Known rows, with every way that one mark hangs from another:
(U (Q (W (E P) R))): [ -2   6  -7  10  13   3  -2   2   0   4  -6   1   1 -33  -2   0  -4   0
  -5   4   2  -9   1  -5  -5  -2  11   0   1 -25  -6  -3   1  -5   3   5
  -8]
(E (P (F V)) W): [  7   7   0  10   3  -1  -2   2  -1   2  -1  -1  -3 -20   1   0  -1  -2
  -2  -1   4  -3   2  -1   0   4   1   0   3 -16  -9  -3   7   0  -1   7
   1]
(U (Q (W E))): [ -2   4  -4   8  11   4  -1   2   3   3  -3   1   3 -14   0   0  -1   0
  -3   2   1  -4  -3  -1   0  -1   4   1   0  -6  -6  -2   1  -2   4   3
  -6]
(P (F U (V X))): [ 6  2  2  3 -1 -3  0  1 -1  0  1 -1 -5  7  6 -1  0 -3  0 -4 -2  0 -3  2
  2  0 -1  0 -1  4 -2  0  2  4  5  2  4]
(L X): [-3 -3  0 -2  4  2  2 -3  1  1  1  0  2 10 -1  0  1  2 -1  1 -1  2  0 -1
 -8  1 -2  0  2 10 -1  3  0 -1 -3  0 -1]
(C Y): [-1 -2 -1 -2  2  1  1  1  0  3  2  1  1  9 -2  1 -1  2  2  1  1 -1  0  0
  4 -2 -2  2  2  7  3  1  0  1 -4 -2 -1]
(M (E W)): [  2  -2  -1   7   7   4  -4   0   1   5  -4   0   4 -10   1   0  -1  -1
  -1   4   2  -3   0   2  -1   4  -3   1   2   1  -7  -4   3  -3  -2  -2
   4]
(E P): [  1   0  -3   3   2   0   0   0   0   3  -1   1   0  -4  -2   0  -1   0
   0   3   1  -2   4  -2  -2   0  -1   1   2 -10  -3   1   3  -3  -4   2
  -2]
(F V): [ 2  1  2  2  4 -1  5  2  1  3  2 -1  0  7  0  0  1  0 -1 -1  1  2 -1  1
  7  0  2  2  1  1 -4  2  2  2 -3 -1 -1]
(P F): [ 2  1 -1  1  7  0  1 -1  0  2  1  0  0  1  1 -2 -2 -1  0  1  0 -1  2  3
 -6  3 -5  1  2  5 -2 -2  3  0 -1  4 -1]
(E (P F) W): [  6   4  -3   8   3   1  -5  -1   0   2  -3   0   0 -19   0  -1  -2  -1
  -1   2   4  -5   4  -1  -7   5  -2   0   3 -12  -7  -4   6  -3  -2   8
   1]
(F (U (Q W))): [-1  4 -2  6  5  5 -6  2  0  0 -5  1  2 -4  1  0 -3 -2 -3  0  1 -3 -4  0
  1 -2 -2  1 -3  1 -3 -2  0 -1  2  5 -3]
(P (F V)): [ 4  4  2  3  6 -2  4  1  0  1  3 -1 -3  2  2 -1 -1 -2 -1 -2  1  1  1  3
  1  2  0  1  2  3 -4 -1  3  2  0  3  0]
(W (E (P F)) R): [  1   4  -6   8  14  -3   2   1  -1   5  -1   0  -2 -25  -1  -1  -3  -1
  -3   2   1  -7   6  -3 -13   2   6   0   4 -19  -5  -3   3  -3   1   6
  -3]
(X (L H) V): [ -3  -4   5  -5  -5   4   4  -3   1   1   1  -1   6  18  -2   0   3   1
   1   3   1   5   2   1  -2  -1  -2   1   0  15   0  -1   0   1  -8 -10
  -2]
(P (F (V C))): [ 5  3  2  0  1 -4  2  2  0 -2  5 -1 -4  1  1 -1  0 -1 -1 -3  1  3 -1  0
  7  0  0  0  1  1  0  0  2  4  1  3 -1]
(Q U (W R)): [  1   4  -6   4  11   3  -2   1   0   0  -1   3   0 -12  -3   0  -4   1
  -3   2   1  -5   4   2 -10   5   4   0  -1 -17  -4   1  -2  -2  -1   4
  -1]
(C (V (F U)) Y): [-3 -3  3 -4 -5 -4 -1  2 -1 -3  3  1 -2 12  0  1 -2  0  5 -4 -1  2 -3  3
  5  0 -7  1  0 12  6  0 -2  2  2  0 -1]
(C (V (F U) X) Y): [ -1  -5   3  -7 -10  -3  -2   1   0  -3   3   0  -3  16   2   1   0   1
   6  -4  -3   2  -4   4   8   0  -3   0  -2  10   7   2  -3   2   6  -3
   4]
(V (X L)): [ 0 -4 -1 -4 -4  5  2 -3  2  1 -1  0  4 16  1  0  3  3  1  4 -2  0 -1  2
  5 -2  2  0 -1  5  2  2  1  0 -1 -7  2]
(V (F U)): [-2  0  2 -1  0 -3  2 -1  0 -2 -2  1 -1  7  1  0  0 -1  0 -1 -2  2  0  3
 -3  2 -7  0 -1 10  2  2 -2  0 -1  3  1]
(L H): [-3 -3  2  0  1  3  3 -3  1  4  0  0  7 11 -2  0  2  0  1  2  0  2  2  4
  2  2 -6  2  1 17 -2  0 -1 -2 -5 -4 -2]
(E (P F)): [  4   2  -4   4   5  -1   0  -1  -2   2   0   0  -2 -11   0  -1  -2  -1
   0   2   1  -3   5  -1  -9   3  -3   0   3  -9  -4  -3   4  -2  -2   7
  -2]
(E (P (F V)) (W R)): [  6   8  -1   9   7  -2  -1   3  -1   3  -2   0  -3 -25   0   0  -3  -2
  -4   0   4  -6   3  -1  -2   4   6   0   3 -21  -7  -4   5  -2  -1   6
   2]
(V C (F (U Q))): [-4  2  2 -3 -4 -1 -2  2  0 -4 -2  0 -1  6  0  0  0 -1 -1 -3 -1  2 -4  1
  7 -3 -4 -1 -4  7  4  0 -2  0  4  3  0]
(W E): [-1 -1 -1  3  9  0  4  0  3  5  0  0  3 -1  0  0  0  0  0  2 -1 -1  1 -1
 -3  0  0  1  2 -1 -4  1  0 -1  0  0 -3]
(M (E P W)): [  3  -1  -4   9   5   2  -5   0   0   5  -6   0   2 -22  -1   1  -1  -1
  -1   5   3  -6   3  -2  -3   3  -2   1   3 -12  -9  -4   4  -5  -2   0
   3]
(F U (V C (X L))): [  3  -3   3  -4 -13   0   1   1   0  -3   1  -1  -1  18   4   2   4   0
   0  -3  -2   4  -6  -3  15  -7   3   0  -4   4   4   3  -1   6   2  -6
   3]
(X (L H) (V F)): [-5 -2  6 -8 -8  1  6 -5  1 -3  1 -1  5 15 -3 -1  4  0  2  2  0  8  3  5
 -1  1 -5  0  0 18  3  1 -2  0 -7 -9  0]
(W (E P) R): [ -1   1  -5   6  12  -1   3   1   0   6  -3   1   1 -18  -2   1  -2   0
  -2   4   1  -6   5  -5  -6  -1   8   0   3 -21  -5   0   1  -4  -1   2
  -4]
(X (L H) (V C)): [ -3  -5   5  -9 -10   3   3  -3   1  -2   3  -1   6  18  -3   1   4   1
   2   1   1   7   1  -2   4  -3  -2   0  -1  14   4   0  -2   2  -8 -10
  -2]
(V X): [ 1 -3  0 -2  0  2  1 -2  2  3  0  0  2 13  1 -1  2  2  1  2 -2  0 -1  3
  3  0  2  0 -1  4  0  3  0 -1  1 -3  2]

Rows:
[ -3   5  -5   7  16   4  -1   3   2   4  -5   1   3 -20  -1   0  -3   0
  -5   3   2  -7  -1  -1  -2  -1   9   0   0 -12  -5  -2  -1  -3   4   3
  -6] => (U (Q (W E R)))
[ -3  -6   5  -9 -13   3   4  -6   2  -2   2  -1   6  20  -1   0   5   2
   5   2  -2   6  -2   8  11   2  -2   0  -1  20   4   1  -1   0   2 -11
   1] => (C (V F (X (L H))))
[  5   4  -5  11  12   1  -5   0  -2   5  -5   1  -1 -34   0   0  -4  -2
  -3   5   4  -9   6   0 -12   6   2   0   4 -18  -7  -8   5  -6   1   5
   5] => (M (E (P F) (W R)))
[ -2  -6   2  -5  -8   6   3  -6   1   2  -1   0   8  18  -1   0   5   2
   2   4  -2   2   0   4   7  -1  -1   1  -1  18   1   1  -1  -1  -2 -10
   2] => (V (X (L H)))
[ -4  -3   4 -10  -6  -4   3  -3   1  -6   4  -1  -2  11  -2  -1   2   2
   1  -3  -2  10   0  -2  -8   1  -1  -2  -1   8   7   5  -4   2  -3  -2
   1] => (L (X (V C F)))
[ 5  3  3  1 -1 -5  0  3 -2 -3  3 -1 -5  3  3  0 -1 -3 -1 -6  0  2 -3 -2
  5 -1 -3  0 -1  3  0 -1  1  5  1  5  0] => (P (F U (V C)))
[-3  0  4 -7 -5  0  5 -2  1 -3  1 -1  0 13 -1 -1  2  1  1  1  0  6  2  2
 -3  1 -1 -1 -1  7  3  2  0  1 -5 -5  0] => (X L (V F))
[ -1  -4   1 -10 -13   1   3  -5   1  -5   0  -1   2  14   0   0   5   3
   3   2  -3   5  -2   2  10  -1   1  -1  -3   8   9   4  -2   1   2  -6
   3] => (V C F (X L))
[-1 -2  3 -7 -7  1  1 -1  1 -3  3 -1  1 16 -1  0  2  2  1  1  1  5  0 -4
  1 -4  2  0 -2  1  4  1  0  3 -6 -7 -2] => (X L (V C))
[  1   3  -8   8  16   2  -1   1   2   2  -1   2   1 -21  -2   0  -4   0
  -4   2   0  -6   3   0 -13   4   7   0   0 -21  -7   1  -3  -2   1   5
  -3] => (Q U (W E R))
[ -2  -5   1 -12 -16   1   2  -3   0  -5   3  -1   0  13   0   1   5   4
   5   0  -3   4  -3   1  14  -4   2  -1  -2  11  13   4  -4   3   2  -7
   2] => (V (C Y) F (X L))
[ -3  -9   3  -9 -14   5   1  -2   1   1   5   0   7  23  -1   2   4   3
   6   2  -1   2  -4   4  15  -3  -1   2   0  20   5  -1  -1   2   1 -13
   0] => (C (V (X (L H))) Y)
[ 0 -6  2 -5 -6  1 -2  1  1  2  5  0  0 17  0  1  1  3  5 -1 -1 -1 -4  3
 11 -2  2  1  1  4  4  2  0  1  4 -7  1] => (C (V X) Y)
[  2   1  -5   9  10   2  -4   1  -1   6  -7   1   2 -27  -1   1  -3  -1
  -3   6   4  -8   4  -1  -5   3   4   0   3 -18  -7  -5   3  -7  -2  -1
   4] => (M (E P (W R)))
[ -2  -5   2 -10 -13   1   2  -2   1  -3   4   0   1  18   0   1   3   3
   6   0  -2   3  -4   4  12  -1   1   1  -1  10   9   2  -1   2   4  -8
   2] => (C (V F (X L)) Y)
[ -1  -3   1  -5 -10   1   2  -4   0  -3  -3   0   0  15   3   0   3   1
   2   1  -4   2  -2   4   2  -1  -2  -1  -3  11   5   3  -2   1   3  -3
   4] => (V (F U) (X L))
[  2   3  -5   9  12  -3   0   2  -2   3  -3   1  -4 -23   1   0  -4  -3
  -3   0   0  -8   5  -5 -15   0   3  -1   2 -17  -5  -4   2  -2   2   9
  -2] => (W (E (P (F U))) R)
[ -3   5  -3   4  11   5  -2   2   0   2  -4   1   3 -11  -2   0  -4   1
  -5   3   3  -5  -1   1   0   0   7   1  -1  -8  -2  -2  -1  -4   2   1
  -4] => (U (Q (W R)))
[  3   4  -9  11  10   1  -3   1   1   1  -1   2   0 -27  -2   0  -3   0
  -2   3   0  -5   4  -4 -13   3   2   0   2 -28 -10   0   0  -2   1   9
  -5] => (Q U (W (E P)))
[  4   5  -4   8   8   1  -4   0  -1   3  -4   1   0 -25  -1  -1  -4  -1
  -3   3   4  -8   5  -1  -9   5   4  -1   3 -19  -5  -4   4  -5  -1   7
   2] => (E (P F) (W R))
[ -5  -5   4 -12  -8  -4   1  -1  -1  -7   6  -1  -4  11  -2   0   2   3
   4  -5  -1   9  -2  -2  -3  -2  -1  -2   0  11  11   5  -5   3  -3  -4
   1] => (L (X (V (C Y) F)))
[  2  -4   3  -4 -11  -3  -2   4  -1  -2   4  -1  -4  13   3   2   2   0
   3  -6  -2   2  -7  -3  17  -7   2   0  -3   5   7   3  -3   6   3  -4
   3] => (F U (V (C Y) X))
[  4   5  -3   9   5   0  -6   2  -3   2  -5   1  -2 -23   1   0  -4  -3
  -4   0   4  -9   4  -3 -12   3   0  -1   2 -16  -5  -4   3  -3   0   9
   3] => (E (P (F U)) (W R))
[-3 -1  4 -5 -6 -2  2 -1  0 -5 -1 -1 -1 15  1  0  1 -1  0 -1 -1  6  0  0
 -6 -1 -4 -1 -2  8  3  1 -1  3 -4 -3  1] => (X L (V (F U)))
[  8   7   0  11   0  -2  -4   3  -2   0  -2   0  -4 -18   3   0  -2  -4
  -3  -3   4  -4   0  -3  -2   2  -3   0   2 -13  -9  -4   6   2   0   9
   3] => (E (P (F U V)) W)
[  4   2  -5   9   7  -3  -1   1  -1   2  -1   0  -3 -18   2   0  -2  -4
  -1  -1   0  -5   3  -5 -13   0  -3  -1   3 -10  -6  -3   3   0   2   9
  -3] => (W (E (P (F U))))
[ 0 -6  0 -8 -9  0 -2  1  0  0  4  0  0 13  0  1  2  3  4 -1 -2  1 -4 -2
 12 -4  2  0 -1  5  8  3 -3  2  1 -6  2] => (V (C Y) X)
[-3 -3  2 -6 -9 -4 -1  2 -2 -5  2  0 -3  7  0  1  0  0  3 -4 -1  3 -3 -1
  7 -3 -6 -1 -2 11 10  2 -5  3  0  1  0] => (V (C Y) (F U))
[ -3  -3   5  -9 -11  -5  -2   3  -2  -6   4   0  -5  11   0   1   0  -1
   4  -6   0   6  -2  -2   2  -4  -5  -1  -3   8  10   2  -5   5  -2  -2
   1] => (X (V (C Y) (F U)))
[  4   6  -3   9  14  -5   5   3  -1   4   1  -1  -5 -25   1  -1  -3  -2
  -3   0   1  -5   5  -3  -5   2   9   0   4 -22  -6  -3   3   0   2   6
  -3] => (W (E (P (F V))) R)
[ 6  1  3 -1 -6 -4 -1  1 -1 -3  3 -1 -6  6  5  0  2 -2  0 -5 -2  2 -4 -1
  7 -2  0 -1 -3  3  2  1  0  5  6  2  4] => (P (F U (V C X)))
[ -4  -6   2 -10  -6  -2  -1   0   0  -3   7  -1  -2  13  -2   1   1   3
   2  -4   0   6  -2  -6  -3  -4   0  -1   0   8   8   4  -4   3  -5  -6
   0] => (L (X (V (C Y))))
[ -7   1   4  -5  -1  -1  -1   0   0  -5  -1  -1  -3  11   0  -1   0  -1
  -2  -4  -2   5  -2   1 -11  -2  -2  -2  -3  11   1   1  -2   0   1   1
   1] => (L (X (V (F (U Q)))))
[  2   5 -10  11  14   1  -2   1   1   2  -2   3  -1 -33  -3   0  -4   0
  -4   3   1  -8   6  -5 -15   3   7  -1   2 -35  -8   0  -1  -4   0   8
  -5] => (Q U (W (E P) R))
[ -5  -2   4  -7   0  -3   3  -4   1  -4   2  -1  -2  10  -1  -1   1   1
   1  -2  -2   8   1   0 -13   3  -2  -1   1  10   3   4  -2   0  -4  -2
   2] => (L (X (V F)))
[-2 -1  2 -4 -6 -3  0  0 -1 -4  0  0 -1  7  0  1  1 -1  1 -3 -2  5 -2  0
  3 -1 -6 -1 -2  9  7  3 -4  1  0  3  0] => (V C (F U))
[ -1  -3   2  -6 -10  -2  -1  -2   0  -4   0   0  -2  11   2   0   3   0
   2  -3  -4   4  -3   1   6  -1  -2  -2  -4   8   8   4  -4   1   4  -1
   4] => (V C (F U) X)
[ 0  4  0  4  6  2 -4  3 -1  0 -2  0 -1  1  2 -2 -3 -2 -2 -2  0 -4 -2  2
 -3 -1 -5  1 -2  6 -4 -5  3  0  4  7  0] => (P (F (U Q)))
[-5  3  2  0  1  1 -1  2  0 -2 -4  0 -1  5  1 -1 -1 -1 -1 -1 -1  0 -2  5
  3 -1 -4  0 -3  9  0  0 -1 -1  3  4  0] => (V (F (U Q)))
[-4  1  4 -1 -1  0 -2  3  1 -3 -1  0 -1 10  0 -1 -1 -1  1 -3  0  1 -4  5
  6  0 -5  1 -3  8 -1 -2  0 -1  6  2 -1] => (C (V (F (U Q))))
[  0  -4   5  -7 -14   3   5  -3   1  -1   3  -2   5  18   0   1   7   1
   2   0  -1   6  -4   0  20  -4   3   0  -2  14   3   2  -2   3  -1 -12
   1] => (F (V C (X (L H))))
